Each row was made from one path, in order. Every step used is in the known rows, and no mark comes twice. Write each row's path.
Known rows
daronub, veva, vulu, togeve, boti: [ -1 -18  12  -9  16  -6   4   3  -1 -10  -4  13  -3  14   4  18   5  -4
 -16   6  15  -7  18  -1  -4  -6 -37  26]
nosun, simaf, zazan: [ -1  24   4  -3 -10   4   6   8   1  10  -7   2  -5   2  -4  -3  -1   3
  10  -8  17 -10  10   1   1   6  11  -1]
boti, donim: [-5 -4  1 -1  5 -3 -9  8 -2  3 -4 -6 -4  2  3  6  7  9 -7 11 -1  6 -5 -4
 -6 -2 -5  4]
rudip, daronub, veva, vulu, togeve, boti, donim: [-11 -19   6 -11  25  -6   1   2  -2   7   0   8  -7  17  10  18  15   6
 -22  14  16   3  22  -3 -16  -9 -46  24]
veva, vulu, togeve: [  4  -6   7  -4   5   0  -3   2  -7 -11  -4  12   2  11   1   7   2   1
   0   8   3  -3  13  -1  -2  -8 -26   8]
togeve, vulu: [-5  1 10  3  5 -6 -2  0 -3 -2  4 -1  0 -8 12  1 -1  4 -4  5 -3 -3  1 -2
  8 -8 -7  0]
donim, boti, veva: [  2  -6  -3  -3   5  -9   4   8  -4  -1 -20  -3  -6   8  -3  -3  12  13
  -8   8 -16  -5   2  11   2  -3 -13   7]
gekuf, veva, daronub: [  1  -3   3 -17   5   3   4  11 -22   6  11   4  -6  -6 -11  -3   7  -2
   2   3   3  12   6   5   1   4 -10   3]
nosun, simaf: [ 0 10  4  0 -6  0  2  5  3  0 -7  3  2  5 -8 -1 -1  3  9 -3  5 -7 11  6
 -2  1  7  2]
gekuf, veva, zazan: [ -9  -4  16 -10   5  -2   5   9 -14   5   8  -8  -6   3  -4  -7  -4  -2
  -7   1  -5   5  11  -6  -3   6  -8  -6]
veva, defis, donim, boti, togeve, vulu: [ -4 -15  18  -4  13 -13  -2   2 -12  -2   6  27  -3   6  21  19  29  11
 -10  15  -9  -3  11  -2  -5 -28 -33  14]
gekuf, veva, daronub, rudip: [ -3  -3  -2 -16  11   6   5  -2 -21  12  12   8 -11  -3  -2  -5  14   1
  -6  10  11  15   6   2  -5   6  -1   7]
gekuf, veva, boti, donim: [  0 -14  16 -14  10  -8  -3  25 -26  14  -2   1  -8   1  -5   0  16   4
 -10   4  -5   7  -4  -2 -20   9 -22   8]
veva, vulu, togeve, boti: [  1  -7  16 -10   7  -7   1   4  -7 -10  -9   9   2  11   8   9   0   4
  -7   9   4 -10  16   1   2 -11 -35  13]
togeve, vulu, veva, boti: [  3  -4  17  -8   0  -6  -1  11 -13  -5  -4  19   2  -3  13  -1  -2  14
  -5   1  -5 -11   0  12  -5  -4 -25   4]
vulu, togeve, boti, veva, daronub: [  5  -9  -1 -28   1   1   4   5 -18 -11 -16  11   0   5   4   9   4  17
 -15  14  -4   1  14  14   8 -12 -36  12]
rudip, daronub, veva, vulu, togeve, boti: [ -6 -15   7 -11  21  -2  11  -6  -1   4   4  13  -4  14   6  13   7  -3
 -15   3  18  -3  28   1  -9  -7 -40  21]
simaf, zazan: [ 0 13  1 -4 -4  5  3  3 -1 10 -1  0 -8 -2  3 -2 -1  0  1 -5 12 -3 -2 -5
  2  5  4 -4]
rudip, daronub, veva, defis, donim: [-11 -15  -7  -1  12  10  12  -9   0  12  21  30  -1  10  10  22  15  -8
  -3  -4  13   6  13  -2 -17   1 -15  10]
donim, boti, togeve: [  5 -10   5  -5  11 -11  -3   2  -1   2  -6   3  -6   9  -2  -2  21   7
 -11   8  -7   1   9   2  -6 -16 -16  10]
donim, boti, togeve, vulu, veva: [  1  -7  17  -5  12 -10  -4   4  -2  -5  -5  13  -7   2  12   0  16  21
 -14  11  -7 -10  10  10  -3 -26 -29  13]
donim, boti: [  1  -5   3   0   5 -10   0   3   4   2  -7  -2  -6   7  -2  -2  10   3
  -2   1  -7  -2   1   4   3  -5  -6   5]
gekuf, veva: [ -3  -4  13  -6   7   3   7  10 -11   9   8  -2  -6  -5  -8  -4   5  -5
  -2  -5   1   1   2  -4  -6   6  -5   4]
donim, boti, veva, daronub: [  7  -6 -13 -15   3  -8   1   9 -14  -3 -17   3  -6   7  -6  -2  14  16
  -5  15 -13   5   5  18   9  -5 -18   6]
rudip, daronub, veva: [ -7  -9 -10   0  14   5   9 -10   8  15  13   5  -4   3  -1   3   7  -8
  -8  -6  13   7  12   0 -11   5  -5   7]
vulu, veva, zazan: [ -3   1   6  -7  -6   3  -1   3   1 -10  -3   5   0  10   7  -2 -14  14
  -5   5  -4  -4   7   7  -2  -2 -10  -7]
daronub, rudip: [ -3   0  -6   2   7   3   1 -12   1   5   2   4  -4   3  10  -1   7   3
  -7   8   9   4   0  -2  -7   1   9   5]
vulu, veva, defis, donim: [ -2  -5   8  -5  -4  13   4   5  -4  -8   5  37   5   8  13  20   3  12
   5   0   1 -10  -1   7 -11  -6 -17   5]
donim, boti, veva, gekuf: [ -2 -14 -13 -11   0  -8  14  13 -13   0 -19  11  -9  10   2  -1  18  14
  -5   7 -24   3   8  12  -3  -7 -27   3]
veva, vulu, togeve, boti, donim: [ -4 -10  16 -10  12 -10  -8  12 -10  -7 -13   4  -3  13  11  15   7  14
 -14  21   4  -4  10  -3  -5 -13 -40  17]
veva, defis, donim, boti, togeve: [  1 -17   8  -6   9  -6  -1   3  -8   0   2  28  -3  15   9  17  29   7
  -6  10  -7   0   9   1 -12 -20 -25  13]
defis, veva, daronub: [  6   7  -4 -18  -5   5  -1   5 -18  -7   5   8   0  -2  -3   1   2   8
   7   9   3   7   4  17  13   1   4  -2]
defis, donim: [-2 -8  5  3 -5  4 -1 -4 -5 -2 -1  7 -1 -4  6 12  8  5  4  3  3 -1 -2 -1
 -2 -8  1  0]

Write each row's path
[ -1  -8  17  -8   4 -10 -11  18 -16  -2  -9  13  -2  -1  17   5   5  23
 -12  12  -6  -5  -6   8 -12  -6 -31   7] -> togeve, vulu, veva, boti, donim
[ -2  -7  -1  -5  -1   5   8   7 -14  -4  -5  25   3   7  10  19  10  10
  -1   8  -9  -5   0   4  -6   0 -17   4] -> boti, veva, defis, donim
[  1  -9  -7 -26   7   4   5  -8 -17  -5 -14  15  -4   8  13   7  11  19
 -23  21   4   4  14  13   2 -11 -28  16] -> vulu, togeve, boti, veva, daronub, rudip
[ -5 -12  15 -13   9  -3  -7   5  -3  -4 -10   1  -3   6  11  14   8  13
 -19  11   0  -1   5  -3  -5 -15 -29  15] -> vulu, togeve, boti, donim
[  3 -18   9  -2   6  -7  -5  -2  -6   0  -7   9  -8   5   4  11  29  12
  -8  12  -3   0   6   2  -8 -24 -15  11] -> defis, donim, boti, togeve
[ -7  -9  19  -2   6  -3   2   6  -4  -8   2  34  -2   6  23  19  12  19
  -2   6  -8 -14   3   9  -1 -19 -29  12] -> togeve, vulu, veva, defis, donim, boti
[  5 -19  10  -4   4  -5   0   7 -15 -14 -24  15  -6  15   4  16  22  19
  -5  18  -9  -9  11   9  -2 -19 -38  15] -> defis, donim, boti, veva, vulu, togeve
[  1   0   5  -8   6 -15   8  14 -16  -5 -22   1   0   7   5   2   0  15
  -8  17  -5 -13   9   9   3   3 -28   8] -> togeve, boti, veva, vulu
[ -8  -6   3  -8  -3   3   8   8 -10  -7   3  23  -3  -5  18   2   0  16
   0   3  -9  -3   7   9  -2 -14 -28  -1] -> togeve, vulu, veva, gekuf
[ 10  -2  10 -13  -4  -3   2  11 -20  -3  -3  11   3   4   0  -2   4   4
   2   0  -3  -4   0  13  -2   8  -3   0] -> defis, veva, boti
[ -6  -4   9  -7   7 -11  -5  10  -4   4  -9  -7  -4   2  10   7   5  13
 -14  13   0  -1  -2  -2  -3  -5 -15   9] -> togeve, boti, donim
[  3 -16  12 -14   4  -5  -8   2 -18 -10  -3  25  -9  -3  14  13  24  30
  -8  21  -3  -1  11  18   2 -35 -34  12] -> defis, donim, boti, togeve, vulu, veva, daronub
[ -8 -13  29 -17  19  -8  -2  22 -21   2  -6   2  -9   8   3  11  12   9
 -16  16   4  -2  13  -6 -11  -7 -45  21] -> gekuf, veva, vulu, togeve, boti, donim
[ -3  -8  20  -8   9 -14  -6   4  -5  -8  -5   7  -7  10  16  -3   6  24
 -19  18 -13  -6  18   7   0 -26 -32   3] -> donim, boti, togeve, vulu, veva, zazan
[  2 -17   3  -3  14   1  -1   2   0 -11   1  14  -3  14  -4  16   7  -8
  -8   4  13  -1  14  -3  -6  -2 -28  20] -> daronub, veva, vulu, togeve
[  6  -1 -16 -15  -3   0   2   7 -18  -5 -11   5  -1   0  -5   0   4  13
  -2  14  -8   7   4  15   7   1 -12   0] -> boti, veva, daronub
[  1 -14 -13 -10   4  -1   0  -6 -18  -1 -17  14 -12   6   8   9  29  25
  -9  25  -2   8   2  16   1 -10  -9  10] -> defis, donim, boti, veva, daronub, rudip
[  6 -11  14 -10   8 -15  -6   6 -21   2   0  11   0  -3  12  -1  14   6
 -13   9  -6   0   8   1  -8 -13 -29   6] -> veva, boti, togeve, vulu
[ -2 -17  19   1  10 -13  -6  -2 -10  -2  -2   8  -9  -4  15  11  28  16
 -11  15  -6  -2   9   0  -1 -31 -22  11] -> defis, donim, boti, togeve, vulu
[ -4 -15  -3  -4  18   5   6  -7   1   3   9  15  -3  14  -1  10   9  -7
  -7   1  16   3  25  -1 -13  -4 -30  15] -> rudip, daronub, veva, vulu, togeve
[ 11 -13   5 -12   4  -9  -4   7 -17   2  -4  13   1   5   0  -2  15   2
 -10   5  -4   2   6   3 -16  -5 -22   6] -> veva, boti, togeve
[ -1  -6  17 -10  16 -10   0  10  -5  -5   3  32  -2  11  18   7  15  17
 -13  11 -11 -11  12   9  -7 -23 -40  15] -> donim, boti, togeve, vulu, veva, defis
[  0  -4  23 -16   9  -6  -7  15 -18 -13 -11   6  -1  13  11  16   9  18
 -10  22   5  -8  11   6   1 -11 -32  16] -> defis, veva, vulu, togeve, boti, donim
[  6   1  15 -10   3   4  -2   6 -14 -16  -1  14   2  11   1   8   3   5
   4   9   4  -7  14   9   4  -6 -16   7] -> defis, veva, vulu, togeve
[ -5 -23  12 -10   2  -4   4   7 -17  -7  -5  33 -12   0  22  13  30  28
  -8  14 -13  -3  14  10 -11 -38 -43   9] -> defis, donim, boti, togeve, vulu, veva, gekuf
[ -1  -9  14 -13   4   1   2  -3   0  -6  -5   6   1   6   8   8   0   4
 -12   0   2  -6  10   0   1 -13 -24  12] -> vulu, togeve, boti
[ 13 -11   9 -16   0  -2  -3  10 -14  -3  -7  24   2   7   1  -2   9  13
 -10   4  -3  -6   5  12 -21  -7 -28   8] -> vulu, veva, boti, togeve
[ -3 -20  21 -12  16  -4   7  13 -19   9  10  26  -9  10   1  13  35   2
  -8   6  -6   1  12  -3 -18 -14 -31  18] -> gekuf, veva, defis, donim, boti, togeve
[  3 -11  16 -14   6  -5   6  17 -23  11   3   7  -4   0  -8  -6   9  -5
  -4  -7  -3   2   1   1 -14  12 -17   5] -> gekuf, veva, boti
[  4   0  23 -16   4  -3   3   8 -15 -15  -6  12   2  11   8  10   1   9
  -4  10   6 -12  17  10   7  -9 -27  13] -> defis, veva, vulu, togeve, boti
